What can hang from each mark:
j_525: j_602
j_547: j_270
j_553: j_547
j_602: j_270 j_547 j_553 j_761
j_761: j_270
j_270: j_88 j_385 j_525 j_553 j_602 j_761

Every row comes from one small tree of marks. Brackets hold a mark, then the marks that hang from it, in the order of their numbers. Every link used is in the known rows. Which tree was each row made from?
Known rows:
(j_547 (j_270 j_88 j_602)): [-2.00  1.74  3.09  0.54 -2.37  0.88 -0.73 -1.02 -1.23 -5.47  2.93  1.03
 -4.97 -0.16  2.34 -1.41  2.08 -0.66 -1.36 -0.16 -0.21  0.77 -1.42]
(j_761 (j_270 j_385 j_525)): [-2.28 -2.51 -1.18  1.06  2.71  0.94 -2.27 -0.70 -1.71  1.48 -1.19  1.62
  1.13 -0.06 -4.20 -2.23  2.07 -1.57 -1.65  0.06  1.48 -1.06 -1.78]
(j_547 (j_270 j_385 j_525)): [-1.83 -4.39 -0.12  1.96  5.14  0.83 -1.88 -0.87 -0.30  1.91  1.19 -0.08
  0.34 -0.20  0.56 -1.42  2.24 -1.49 -1.28 -1.03  1.70 -0.94 -2.06]
(j_270 j_761): [-1.02  3.62  3.67 -2.61 -1.70  0.17 -1.88  0.80 -2.63 -3.45  1.98  1.63
 -0.90 -0.12  0.69 -1.78  5.72 -1.83 -2.35 -3.14  1.25  0.71 -1.45]
(j_553 (j_547 (j_270 j_88 j_385))): [ 0.20  4.42  1.60  1.58 -1.73  1.09 -2.07  0.68 -0.63 -1.36  1.72 -0.06
 -2.39 -0.77  0.75 -2.17  2.15 -0.60 -2.13 -0.54  0.31 -1.70 -2.32]
(j_602 j_761): [-0.83  1.67  3.66 -3.97 -1.57  0.73 -1.48  0.88  2.28 -2.05  1.43  2.53
 -1.42 -1.77  0.59 -1.70  0.99 -0.85 -1.72 -2.47  0.58  0.14 -1.55]
(j_761 (j_270 j_525)): [-2.16  2.05  2.76 -0.38  2.01 -0.08 -0.89 -0.28 -1.90  0.05 -0.89  2.43
  2.07 -0.74 -2.54 -2.15  2.02 -1.72 -1.77 -0.12  1.09  0.17 -1.50]
(j_602 (j_270 j_88) j_547 j_553): [-4.50  8.15  2.95 -2.20  1.00  1.41  4.38  3.36  0.04 -4.13  0.63 -1.68
 -3.57 -3.55 -0.37 -1.77  2.25  0.43 -1.27  0.03  0.56  2.95 -2.86]
(j_547 j_270): [-1.72  1.28  5.10 -0.31 -2.24  0.22 -0.34 -0.31 -0.65 -1.21  1.92  0.94
 -1.94 -0.91  2.77 -2.13  1.95 -1.13 -1.96 -1.07  1.17  0.64 -2.10]
(j_547 (j_270 j_88 j_553)): [-1.87  4.71  1.96  1.41 -3.64  0.28  0.84 -0.50 -1.38 -0.97  2.49  2.18
 -1.82  0.03  1.99 -1.45  1.23  1.30 -1.76 -0.62 -0.60  0.47 -1.49]
(j_761 (j_270 j_88 j_385 j_602)): [-2.51 -1.15 -1.97  1.00 -4.17  1.86 -2.47 -1.25 -2.32 -4.52  0.19  1.89
 -5.14  0.53 -4.09 -2.30  2.00 -0.64 -1.56  1.06 -0.06 -0.74 -1.16]
(j_553 (j_547 j_270)): [ 0.31  6.86  5.41 -0.50 -1.57  0.24 -1.04  1.16 -0.55 -1.29  2.09 -0.04
 -1.93 -1.42  2.05 -2.10  1.67 -0.61 -2.27 -0.89  1.20 -1.03 -2.35]
(j_761 (j_270 j_525 j_602)): [-2.42  0.77  1.43 -0.71  2.71  0.40 -1.43 -0.75 -2.25 -2.95  0.38  1.70
 -1.55 -0.13 -3.04 -1.44  1.60 -1.09 -1.11  0.45  1.23 -0.27 -0.98]
(j_553 (j_547 (j_270 j_385 j_602))): [ 0.11  2.35  1.36  0.39 -0.43  1.42 -2.53  0.38 -0.66 -2.72  2.77 -1.22
 -5.54 -0.47  0.27 -1.66  1.46  0.07 -1.63 -0.26  1.61 -2.40 -2.22]
(j_525 j_602): [-1.14  2.08  4.49 -4.73 -1.81  0.39 -2.92  0.76 -2.22  1.58 -0.49  2.14
  1.09 -0.40  1.20 -3.41  1.52 -0.95 -2.19  0.31  1.12  0.79 -1.08]
(j_602 (j_270 j_385 j_553)): [-1.87 -1.74 -2.58 -1.13 -1.01  1.95  1.76  1.52 -2.94  1.03  1.92  0.06
 -3.73 -0.55 -3.31 -1.88  0.31  2.00 -1.89 -0.44  1.09 -1.40 -1.61]
(j_270 j_88 j_385 (j_602 j_547 j_761)): [-3.48  0.79 -4.04 -1.10  0.01  2.46 -3.39  0.42  1.53 -6.10  2.31  0.17
 -6.84 -0.57 -3.02 -1.55  1.12  0.13 -0.28 -0.67 -0.90 -0.12 -1.99]
(j_761 j_270): [-2.17  3.00  4.07 -1.38 -4.84  0.26 -0.65 -0.12 -1.95 -1.64 -0.59  2.70
 -1.15 -0.87 -2.05 -2.96  1.78 -1.22 -2.34  0.02  0.92  0.46 -1.71]
(j_761 (j_270 (j_553 j_547))): [-1.00  8.16  2.04 -0.28 -5.10  0.15  0.05  0.65 -2.22 -0.25  0.52  2.22
 -1.57 -0.45 -3.15 -2.23  0.43  1.73 -2.24  0.21  0.72 -1.24 -1.53]
(j_761 (j_270 j_88)): [-2.24  4.43  3.27 -0.17 -5.65  0.37 -0.48 -0.32 -2.25 -2.91 -0.70  3.45
 -0.66 -0.63 -1.91 -2.89  2.28 -1.39 -2.31  0.32 -0.57  0.98 -1.36]
(j_525 (j_602 (j_761 j_270))): [-1.69  3.06  3.82 -2.85 -3.06  0.65 -1.66 -0.21  0.11  0.63 -2.01  2.80
  1.99 -1.34 -1.08 -2.96  0.92 -0.82 -1.90 -0.61  0.64  0.37 -0.89]
(j_761 (j_270 j_553)): [-2.21  4.32  1.84 -0.77 -5.48  0.15  0.28 -0.14 -2.43 -0.01  0.32  2.99
 -1.47 -0.15 -2.94 -2.22  0.56  1.33 -2.07  0.16  0.66 -0.08 -1.33]
(j_525 (j_602 j_761)): [-0.96  2.16  4.03 -4.67 -1.27  0.66 -2.49  0.60  0.70  0.88 -0.61  2.53
  1.44 -1.30  0.79 -2.71  0.85 -0.75 -1.88 -1.12  0.76  0.41 -0.98]

Which tree is each row?
[ 0.05  6.11  3.81 -2.60  2.00  1.85  3.86  3.07  3.58 -3.33  1.01 -1.33
 -3.18 -4.36  0.15 -0.36  1.12  0.93 -1.79 -2.10  1.98 -0.93 -2.37] | (j_602 j_270 (j_553 j_547) j_761)
[ 0.81  6.42  4.55 -3.55  0.93  1.15 -0.24  2.23  5.07 -2.75  1.41  0.29
 -2.57 -3.05  1.81 -0.41  1.34  0.53 -1.80 -2.13  2.06 -0.78 -2.35] | (j_602 (j_553 j_547) j_761)
[-1.56  3.28  3.10 -3.13  0.41  1.78  2.18  1.41  1.38 -0.99 -1.32  0.78
  0.48 -2.80  0.84 -1.63  1.57  0.22 -1.75 -0.56  0.67  1.12 -0.92] | (j_525 (j_602 (j_270 j_88) j_553 j_761))
[-2.87  4.21  2.94 -3.57  8.64  0.10 -1.65  1.74  0.11  2.46 -0.89 -0.02
  3.44 -1.42  0.57 -1.81  1.96 -0.77 -0.96  0.23  2.03  1.60 -1.80] | (j_270 (j_525 (j_602 j_547 j_553)))
[-3.97  8.50  1.41 -2.63 -0.46  0.54  1.59  2.21 -4.19  0.36 -0.09 -0.57
  0.72 -1.26 -2.16 -2.73  2.70  1.24 -1.53 -0.96  0.63  1.57 -1.33] | (j_525 (j_602 (j_270 j_553 j_761) j_547))
[-0.54  5.87 -0.38 -1.19  6.59  1.05  3.01  2.32  0.72  0.47  1.97  0.27
  1.00 -2.48 -2.79 -0.06 -0.41  2.01 -1.13 -2.34  0.38 -1.99 -1.25] | (j_602 (j_270 j_525 (j_553 j_547)) j_761)
[-1.85 -1.77 -0.70  0.18  2.40  1.13 -1.72 -0.55  2.03  0.13 -0.78  2.07
  1.06 -1.29 -3.55 -1.44  1.23 -1.23 -1.27 -1.88  0.91 -1.37 -1.52] | (j_602 (j_761 (j_270 j_385 j_525)))
[-1.60  3.05  1.51 -3.42 -0.94  1.20  1.58  1.26 -0.85  1.61 -0.21  1.45
  0.82 -1.66 -1.24 -2.05 -0.31  1.68 -1.71 -0.97  0.45 -0.08 -0.69] | (j_525 (j_602 (j_270 j_553) j_761))
[-3.38  4.23  2.91 -4.53  0.98  1.11 -0.93  1.71  0.59 -5.88  2.73 -1.10
 -7.62 -1.52  0.46 -1.09  1.44  0.73 -0.76  0.37  2.10  1.62 -2.57] | (j_270 (j_602 j_547 j_553))
[-1.77  2.65  1.28  0.83  4.57  0.00  0.10 -0.78  0.34  3.36  0.95  1.27
  3.11 -0.43  1.26 -0.74  0.46  1.29 -0.98 -1.34  0.87 -0.31 -1.00] | (j_547 (j_270 (j_525 (j_602 j_761)) j_553))
[-4.36  8.03  2.89 -0.69 -1.77 -0.07  0.68  1.11 -0.72 -0.65  2.21 -0.24
 -2.55 -1.30  0.31 -2.19  0.61  1.24 -1.07 -0.73  0.50  1.56 -2.91] | (j_602 (j_547 (j_270 j_553)))
[-3.76  6.97  3.36 -2.05 -1.54 -0.01 -0.82  0.80 -1.76  2.15 -0.04  0.30
  0.50 -0.90  0.69 -3.09  0.69  0.96 -1.30  0.22  0.69  1.70 -1.79] | (j_525 (j_602 (j_547 (j_270 j_553))))
[-1.92 -0.17 -1.92  2.93 -3.04  1.29 -0.62 -0.91 -1.18  0.41  2.29  1.25
 -2.75  0.62  0.34 -1.49  1.34  1.40 -1.68 -0.44 -0.23 -0.81 -1.71] | (j_547 (j_270 j_88 j_385 j_553))
[-1.30  4.47 -1.74 -2.15 -2.27  1.37 -0.98  0.02  0.32 -5.36  3.99  2.90
 -5.84  0.25 -1.01 -0.14 -0.21  2.98 -0.83 -0.86 -1.34 -0.52 -0.45] | (j_270 j_88 j_553 (j_602 j_761))
[-2.25  3.84  0.46  0.15  1.55 -0.17 -0.02 -0.22 -2.31  1.59 -0.01  2.75
  1.70 -0.02 -3.42 -1.45  0.79  0.87 -1.57  0.04  0.80 -0.58 -1.13] | (j_761 (j_270 j_525 j_553))
[-1.82  2.06  1.56  1.10  4.01 -0.18  0.40 -0.39 -1.00  2.04  2.36  1.11
  0.91 -0.08  1.35 -0.61  0.97  0.93 -1.24 -1.09  1.05 -0.32 -1.53] | (j_547 (j_270 j_525 j_553))
[ 0.27  9.15 -1.03 -0.26  5.47  0.04 -1.39  1.63 -1.73  1.00  2.41  2.31
  2.18  0.24 -0.97 -0.62  1.01  1.72 -1.44 -0.24 -0.85 -1.42 -1.02] | (j_270 j_88 j_525 (j_553 j_547))
[-4.69  5.08 -1.99  0.59  0.16  1.79  1.43  2.30 -3.29 -4.16  0.82 -1.73
 -2.47 -1.64 -3.93 -2.40  4.97 -1.05 -1.38 -1.92 -0.44  1.43 -2.55] | (j_602 (j_270 j_88 j_385 j_761) j_547)
[-1.22 -4.86 -2.21 -1.72  7.70  1.21 -4.66  0.18 -1.47  4.85 -0.81  0.79
  3.33  0.53 -1.66 -2.32  1.86 -1.44 -1.44  0.13  1.82 -1.29 -1.06] | (j_270 j_385 (j_525 j_602))
[-2.46 -3.71 -2.36  0.73  3.56  1.37 -2.78 -1.24 -2.06 -1.58  0.04  0.88
 -2.40  0.45 -4.72 -1.53  1.70 -0.97 -1.01  0.64  1.61 -1.50 -1.34] | (j_761 (j_270 j_385 j_525 j_602))
[ 0.19  7.84  4.01  0.79  4.34 -0.15 -1.63  0.75 -1.70 -0.01  0.84 -0.63
  2.67 -0.78  1.47 -1.45  4.34 -1.41 -1.86 -2.05  1.48 -1.10 -1.70] | (j_553 (j_547 (j_270 (j_525 j_602) j_761)))
[-1.14  2.85 -3.13  2.04  2.71  0.87 -1.61  0.08 -1.87  2.83 -0.11  1.19
  0.74  0.33 -5.34 -1.55  0.74  1.29 -1.56  0.18  1.23 -2.89 -1.53] | (j_761 (j_270 j_385 j_525 (j_553 j_547)))
[-1.29 -0.36 -5.65  0.64  7.38  0.94 -3.43 -0.20 -3.34  4.54  0.52  0.59
  3.90  1.94 -3.04 -0.74  4.50  1.02 -1.23 -2.18  1.62 -1.89 -0.44] | (j_270 j_385 (j_525 j_602) j_553 j_761)
[-4.43  6.21  3.89 -3.33  1.64  1.20  4.35  3.54  0.22 -2.94  0.71 -2.47
 -3.99 -3.75 -0.51 -1.79  1.71  0.59 -1.25 -0.28  2.03  2.49 -3.24] | (j_602 j_270 j_547 j_553)
[-4.48  8.11  2.80 -2.02  0.27  0.62  2.68  2.90 -3.45 -4.20  1.31 -1.61
 -1.98 -2.48 -2.34 -2.36  4.42 -0.99 -1.52 -2.39  0.65  2.22 -2.63] | (j_602 (j_270 j_761) j_547)
[-1.64  1.76  4.27 -4.07  0.57  1.25  1.73  1.81 -1.23  0.74 -1.05 -0.20
 -0.36 -2.03  1.10 -2.31  1.75  0.19 -2.11  0.57  2.25  1.17 -1.28] | (j_525 (j_602 j_270 j_553))
[-1.76  4.69  3.77  2.04 -2.81  0.12 -0.12 -0.74 -2.01 -4.14  1.88  1.34
 -0.73 -0.28  2.58 -1.52  5.73 -1.93 -2.07 -2.62 -0.20  1.26 -1.50] | (j_547 (j_270 j_88 j_761))
[ 0.18  5.54  5.14 -4.39  0.05  0.72 -1.94  1.88  0.12  1.06 -0.55  0.34
  0.10 -1.43  2.22 -2.35  1.79  0.18 -2.25  0.55  2.37  0.11 -1.44] | (j_525 (j_602 (j_553 j_547)))
[ 0.34  2.38 -3.10 -1.05 -1.48  1.47 -2.85  1.47 -1.33  2.18  2.58  0.54
 -3.56  0.54 -2.55 -1.77  0.11  2.74 -1.93 -0.26  1.23 -3.15 -1.88] | (j_270 j_385 (j_553 j_547))
[-1.84  0.62  3.89  0.08  4.73 -0.17 -1.08 -0.62 -1.09  2.32  0.10  0.82
  3.16 -0.50  2.43 -1.89  2.05 -1.53 -1.43 -0.58  1.34  0.47 -1.45] | (j_547 (j_270 (j_525 j_602)))
[-0.88  2.53  4.49 -4.70  0.21  1.05 -1.21  0.91  2.67  0.53 -0.88  1.47
  0.52 -1.95  2.09 -1.75  1.37  0.02 -1.79 -0.87  1.96  0.81 -1.22] | (j_525 (j_602 j_553 j_761))
[-1.97  1.62  1.58 -0.08 -2.16  0.64  0.13 -0.82 -1.48 -2.69  4.03  0.64
 -5.83  0.29  1.39 -0.80  0.41  2.14 -1.20 -0.32  1.04 -0.36 -1.48] | (j_547 (j_270 j_553 j_602))
[ 0.16  3.47 -5.85  1.50  6.38  1.29 -3.07  1.08 -1.37  2.72  1.97  1.30
  1.08  0.98 -3.07 -0.67  1.06  1.89 -1.27 -0.07 -0.36 -2.99 -1.24] | (j_270 j_88 j_385 j_525 (j_553 j_547))
[-1.26  6.13 -0.48  0.26  2.59  0.32 -0.77  0.05 -2.53 -1.51  1.39  1.21
 -1.86  0.25 -4.20 -0.80  0.27  1.89 -1.07  0.68  1.01 -2.00 -0.98] | (j_761 (j_270 j_525 (j_553 j_547) j_602))
